In the rows, zero is written as 128.
Known rows, with every step that occurs
pokos solu zizefen tidom gepufik rifal: [130 151 121 179 111 155 116 166 119 116 126 113 108 159 157  47 142 129
 145 124  80 119 145 121 170 103 119 114 169 130 181 104 144 128 127 159
 147  56 118  71 150 131 136 130 118]
temusup rufem pokos solu zizefen tidom: [141 149 135 154 126 136 136 148 120 131 156 137 113 127 109  90 121 126
 127 142 116  76 141 134 141 115 123 112 150 233 134 117 196 132 111 132
 129 115 111  91 139 118 136 129 129]
temusup solu: [106 124 124 134 113 145 119 130 123 129 125 130 126 134 131 120 120 131
 118 113 124 163 123 137 154 129 108 135 124  82 115 138 148 146 122 141
 136 110 138 113  99 117 134 129 125]
temusup rufem pokos solu zizefen tidom fufu: [130 155 138 169 121 138 130 153 120 129 157 137 117 125 107  88 123 129
 144 138 116  78 138 132 143 117 123 117 147 240 130 114 188 131 115 133
 130 109 112  84 136 119 128 130 123]
rufem pokos solu: [165 131 132 163 109 127 148 157 121 132 164 155 113 131 163  79 131 130
 137 139  72 115 138 131 156 107 131 125 151 139 117 138 157 131 124 118
 122 141 132 132 128 122 143 131 117]
pokos solu temusup rufem zizefen tidom: [152 129 119 177 130 139 130 149 120 132 131 136 112 156 162  75 125 128
 145 131  79 182 139 123 176  96 123 116 166 177  98 109 150 139 124 159
 137 102  99  56 151 119 121 134 137]
temusup solu zizefen tidom gepufik rifal: [ 83 144 128 144 112 151 102 153 115 115 117 117 117 147 119 101 130 131
 127 112 147 105 138 138 160 129  98 120 125  72 163 119 165 148 119 161
 154  50 132  43 105 125 143 124 116]
pokos solu zizefen tidom fufu: [128 154 124 187 108 154 125 163 120 115 127 111 114 153 149  65 142 125
 160 125  85 121 132 119 170  98 121 116 163 150 178 104 118 133 131 163
 139  68 107  82 145 123 119 134 127]
temusup solu pokos tidom gepufik: [ 83 134 130 169 120 144 117 153 122 138 146 116 120 132 110 104 119 131
 115 114 112 195 128 127 170 131  99 127 126  81 125 123 165 155 117 139
 124  78 120 105 100 118 128 122 114]
zizefen rufem pokos solu: [156 143 132 150 132 123 149 133 128 141 152 137 116 120 192  98 122 123
 127 140  91  96 142 131 134 109 133 122 154  35 145 114 174 122 127 129
 130 128 133 144 126 121 135 131 120]
rifal gepufik tidom zizefen solu temusup: [ 91 136 128 140 125 117 144 117 122 105 123 143 135 126 134 150 193 139
 124 124 160  92 137 134 139 141 122 122 122 173 110 140 123 145 135 144
 141  64 131 127 135 140 131 131 135]
pokos solu: [155 132 117 168 112 150 135 144 127 129 132 125 115 148 167  65 132 128
 135 126  60 175 130 121 163 103 129 129 169 138 132 123 130 126 129 139
 129 116 125 140 144 122 128 135 127]
rufem pokos tidom gepufik: [120 136 140 158 119 112 132 149 119 134 166 148 115 110 142  98 128 118
 132 141 168  85 150 133 128 132 123 128 127  88 103 133 171 136 114 129
 123 120 127 117 127 130 148 124 114]
solu pokos tidom gepufik rifal: [ 97 148 135 176 142 134 121 168 125 139 161 107 119 128  98  95 128 134
 123 125 105 184 141 113 159 135 114 114 125 130 147 110 164 133 119 122
 118  78 116  94 133 138 123 118 102]
gepufik tidom pokos: [ 58 147 139 157 161 126 165 136 120 108 130 140 148 151 124 113 142 155
 134 115  78 120 136 129 149 137 126 107  98 184 106 145 161 135 131 156
 131 118 150 105 130 128 107 133 135]
rufem zizefen tidom fufu: [ 65 149 142 152 153 125 113 130 118 114 121 149 123 143 146 118 138 129
 154 138 167 135 128 133 121 125 118 117 124 106 137 142 119 140 126 158
 127 140 118 113 134 128 116 128 134]
rifal gepufik tidom pokos solu zizefen rufem: [ 88 151 136 183 136 134 167 138 125 106 127 134 134 157 151 125 203 150
 140 124 104 110 149 128 166 131 127 113 130 152 139 114 147 135 138 149
 131  69 136 149 133 139 124 131 128]
pokos solu zizefen tidom: [138 148 122 174 114 153 130 157 121 117 126 112 111 156 150  67 140 125
 145 129  84 116 134 122 170  96 121 112 167 145 182 108 127 136 126 161
 138  74 106  89 148 123 126 132 132]
rifal gepufik tidom: [ 93 141 134 158 134 124 152 133 127 108 126 139 141 147 145 137 194 138
 130 131 149 118 132 135 143 141 127 119 122 146 117 127 133 134 131 128
 130 104 146 164 136 141 133 132 131]
rufem zizefen tidom gepufik rifal: [ 67 142 137 141 154 126 103 131 116 116 119 151 114 150 156 100 139 132
 132 138 164 131 146 136 115 131 115 114 134  74 140 141 154 135 120 155
 134 124 129 107 139 135 141 123 129]
rifal gepufik tidom zizefen: [ 76 140 135 152 124 125 141 111 125 102 129 142 137 127 139 146 198 139
 118 126 167 108 135 132 134 143 126 121 123 162 118 134 123 138 131 138
 131  80 140 158 133 144 132 132 132]
pokos tidom zizefen: [ 88 138 133 142 129 136 118 101 122 123 144 117 118  86 117 124 131 113
 109 124 220 126 139 121 132 131 119 124 117 127 122 138 124 137 114 165
 132  78 110 101 141 137 119 128 131]
zizefen tidom: [ 86 150 130 125 151 117 135 122 121 122 118 112 120 117 142 131 118 111
 124 130 149  79 129 135 123 122 119 101 134 104 162 134 116 132 130 156
 138 112 113  85 147 126 121 130 140]
rufem pokos tidom gepufik rifal: [122 142 140 155 124 118 129 155 118 132 168 147 113 114 142  89 130 124
 130 138 166  90 156 132 139 135 122 125 120  93 106 137 184 130 113 126
 131 117 139  95 131 137 151 123 104]
tidom fufu: [ 98 144 134 168 115 133 111 142 126 122 131 127 139 120 125 121 134 133
 175 116 132 136 122 120 131 133 127 141 119 147 117 118 104 122 140 132
 132 113 130 104 119 128 105 132 112]
temusup rufem zizefen: [114 134 137 133 146 138 115 121 126 131 133 150 123 140  98 117 126 137
 121 143 157 145 134 133 117 133 124 126 132 216 107 129 188 133 108 130
 121 150 119 136 133 123 130 125 138]
zizefen rufem: [132 140 129 125 144 122 134 113 133 140 126 119 127 119 168 133 120 122
 120 132 130 106 135 130 116 124 131 124 137  27 152 107 153 120 129 135
 135 119 132 140 126 125 125 129 128]
rifal gepufik: [125 131 129 146 117 125 141 124 131 120 125 132 126 130 138 154 189 130
 130 130 156 124 138 130 140 136 129 130 135 134 129 120 113 129 137 118
 125 102 126 172 129 140 139 127 124]

Rows
[163 116 131 140 131 106 133 149 120 140 147 149 126 128 108 141 116 131
 143 134 134 118 144 132 149 122 127 122 119 204  62 104 169 139 122 131
 136 110 103   9 125 124 126 127 128]  solu temusup rufem pokos
[124 129 131 135 111 119 118  98 121 126 150 143 113  84 160 130 126 126
 110 124 139  92 146 126 122 113 128 126 145  97 124 124 140 135 130 152
 136  68 112  93 119 128 127 129 126]  tidom zizefen rufem pokos solu temusup
[143 149 138 180 108 131 141 171 116 120 160 145 113 133 150  79 137 129
 160 137  92  77 138 128 161 104 125 118 147 150 148 123 145 137 126 135
 130 106 120  89 128 123 134 130 113]  rufem pokos solu zizefen tidom fufu
[103 133 124 142 112 131  88 144 124 127 126 130 119 137 146  81 135 139
 129 116 121 129 157 126 119 144 121 136 140  82 122 117 172 113 128 125
 145  81 152  95 131 143 153 121  98]  tidom gepufik rifal
[136 142 117 102 136 122 139 143 125 138 133 117 122 117  88 124 118 134
 122 127  60  96 120 123 135 128 117 126 134 181 172 158 142 146 133 119
 131 103 113 131 131 116 127 121 129]  zizefen solu pokos
[120 147 145 169 125 119 140 153 119 130 170 145 124 105 132 108 130 120
 153 137 170  94 138 129 143 129 125 127 109 125 102 137 148 134 119 129
 124 131 129  99 124 130 126 128 111]  rufem pokos tidom fufu
[140 138 138 131 129 125 134 133 124 138 158 147 123 115  96 120 117 131
 120 142 136  85 138 136 122 131 127 123 130 227 104 127 197 129 112 112
 123 143 124 115 128 120 137 126 125]  temusup rufem pokos
[ 81 138 137 161 163 124 135 132 115 117 120 153 114 153 154 114 138 138
 145 133 114 158 147 130 153 112 119 106 132 131 123 143 134 145 130 174
 126 124 104  85 136 126 116 127 140]  rufem zizefen tidom pokos solu temusup
[131 153 141 151 125 134 119 161 121 123 144 123 118 135 130 103 141 129
 140 136 166  46 156 127 137 126 122 118 124  64 182  92 185 130 115 143
 145  58 127  65 123 136 144 121 109]  solu zizefen rufem pokos tidom gepufik rifal
[153 130 114 106 128 107 128 136 117 142 127 135 118 111 106 118 112 123
 135 130 135  57 144 132 129 130 115 134 132 179 100 144 173 150 123 146
 152  82 105  52 140 117 140 124 135]  zizefen solu temusup rufem pokos tidom gepufik
[119 146 117 118 135 122 131 143 122 141 135 110 118 113  93 107 119 127
 120 127  96  95 129 121 131 133 111 129 138 153 164 153 152 148 126 132
 133  81 108 127 139 120 131 119 126]  zizefen solu pokos tidom gepufik
[ 89 153 140 146 138 131 137 146 118 108 119 110 121 138  93 138 141 131
 147 123 136  45 145 127 149 119 118 101 119 163 196 111 127 141 132 171
 137  57  97  45 129 129 117 123 134]  solu zizefen tidom pokos
[ 73 155 137 180 154 138 165 148 120 107 130 133 141 164 145  84 148 156
 140 117  53 119 141 125 166 121 127 105 121 164 132 127 175 136 130 169
 136  91 144 101 135 125 107 135 133]  gepufik tidom pokos solu zizefen rufem
[153 143 137 167 112 130 147 168 116 123 160 146 108 136 150  81 137 126
 144 142  90  74 141 132 159 103 126 113 150 142 151 127 155 138 121 134
 128 111 118  98 131 123 142 129 120]  rufem pokos solu zizefen tidom
[144 141 137 130 139 111 146 125 128 140 150 138 122 111 172 129 119 122
 123 141 125  72 141 135 117 123 132 122 133  29 143 116 172 124 126 123
 130 133 136 137 119 124 135 127 121]  zizefen rufem pokos
[134 140 143 150 132 116 149 148 121 133 169 146 117 108 135 111 128 118
 130 144 168  91 141 133 143 127 125 120 113 116 109 142 163 137 113 126
 124 138 127 110 129 130 139 126 119]  rufem pokos tidom
[ 59 141 136 136 138 128 127 114 119 101 133 142 144 125 128 115 142 141
 111 120 145 104 124 130 119 136 123 114 111 168 114 148 144 140 121 155
 138  95 148 110 134 132 118 136 138]  gepufik tidom zizefen
[158 121 132 149 136 108 135 149 119 140 150 143 124 124 108 135 115 126
 142 135 156 123 146 130 156 123 124 119 113 197  60 105 171 141 118 139
 137 105  99   4 131 125 124 127 127]  solu temusup rufem pokos tidom
[ 79 142 132 181 153 130 167 150 118 110 132 142 142 164 145  90 143 156
 144 113  44 151 140 125 175 121 127 107 115 193  91 134 162 138 133 167
 135 101 142  74 136 126 104 137 133]  gepufik tidom pokos solu temusup
[137 144 137 137 126 136 125 143 127 122 126 113 126 141 121 131 139 128
 140 134 150  63 139 125 131 120 125 120 129  83 192  87 149 134 123 145
 139  72 113  91 121 129 130 124 127]  solu zizefen rufem
[103 143 131 132 146 135 111 130 122 138 138 140 118 132  84 101 122 135
 119 142 147 129 139 130 115 137 114 128 140 214 121 138 204 143 106 136
 124 119 107 136 141 119 135 120 134]  temusup rufem zizefen solu pokos tidom gepufik
[ 80 140 139 132 159 124 122 124 119 116 120 150 118 146 149 122 135 126
 132 144 167 132 131 136 120 122 118 110 129  98 142 147 132 142 120 156
 125 147 116 126 138 129 128 126 143]  rufem zizefen tidom
[ 93 146 137 131 158 134 117 118 122 128 129 141 120 135 106 120 121 129
 120 144 168 122 135 136 115 130 119 113 135 203 124 131 181 135 110 144
 126 141 112 115 143 122 127 126 143]  temusup rufem zizefen tidom
[ 95 142 136 176 138 127 123 162 126 141 161 107 121 125  96 104 127 131
 125 128 110 174 136 112 148 131 115 117 131 125 145 108 151 141 121 126
 110  82 103 114 130 130 121 119 112]  solu pokos tidom gepufik
[ 94 147 139 165 146 131 129 138 127 137 166 105 119  99  96 128 126 127
 108 127 128 164 131 111 148 125 117 110 123 133 158 117 143 141 120 135
 113  74  98 108 128 131 108 121 117]  solu pokos tidom zizefen rufem
[ 81 135 132 160 122 147 119 141 121 132 151 117 120 116  99 118 120 132
 106 112 124 192 123 126 173 128  99 123 119 110 130 134 153 157 116 144
 124  76 117  96  99 119 120 123 118]  temusup solu pokos tidom zizefen
[118 122 133 147 156 112 130 136 118 131 127 146 124 141 108 147 121 138
 146 129 135 144 149 130 153 121 122 112 118 207  73 111 159 143 127 160
 136 101  91   6 131 123 112 126 139]  solu temusup rufem zizefen tidom pokos
[ 71 149 133 179 152 138 167 146 119 109 131 139 141 161 144  83 144 156
 138 114  44 144 137 126 166 124 127 107 119 188 108 143 165 134 131 161
 131 111 149 109 137 126 107 137 134]  gepufik tidom pokos solu
[143 127 118 182 120 136 118 151 119 134 128 136 110 157 165  65 127 129
 146 129  81 180 145 123 164 100 121 122 173 158  96 103 156 136 126 160
 137  88  99  57 150 119 127 133 132]  pokos solu temusup rufem zizefen tidom gepufik
[160 143 123 175 110 155 130 153 126 126 130 115 114 157 162  68 140 129
 143 130  73 130 138 120 166  97 127 123 169 109 178  95 146 129 126 151
 137  75 114 115 138 123 129 131 126]  pokos solu zizefen rufem
[ 97 132 131 114 120 126 110  78 127 122 134 127 119  80 143 148 128 126
  99 120 164  91 139 125  99 126 127 129 138  89 147 127 128 130 130 151
 134  72 117 128 121 131 122 127 131]  tidom zizefen rufem
[125 154 141 155 142 117 144 129 126 140 156 131 123 102 171 118 121 116
 137 139 159  82 142 130 126 125 128 123 124  25 135 113 170 124 122 135
 133 121 132 120 124 127 124 128 117]  zizefen rufem pokos tidom fufu
[ 85 145 133 182 134 131 167 135 126 106 126 140 135 152 149 122 200 150
 137 121  98 133 144 129 166 134 129 116 128 177 113 131 138 133 140 142
 127  91 140 160 135 140 124 133 128]  rifal gepufik tidom pokos solu
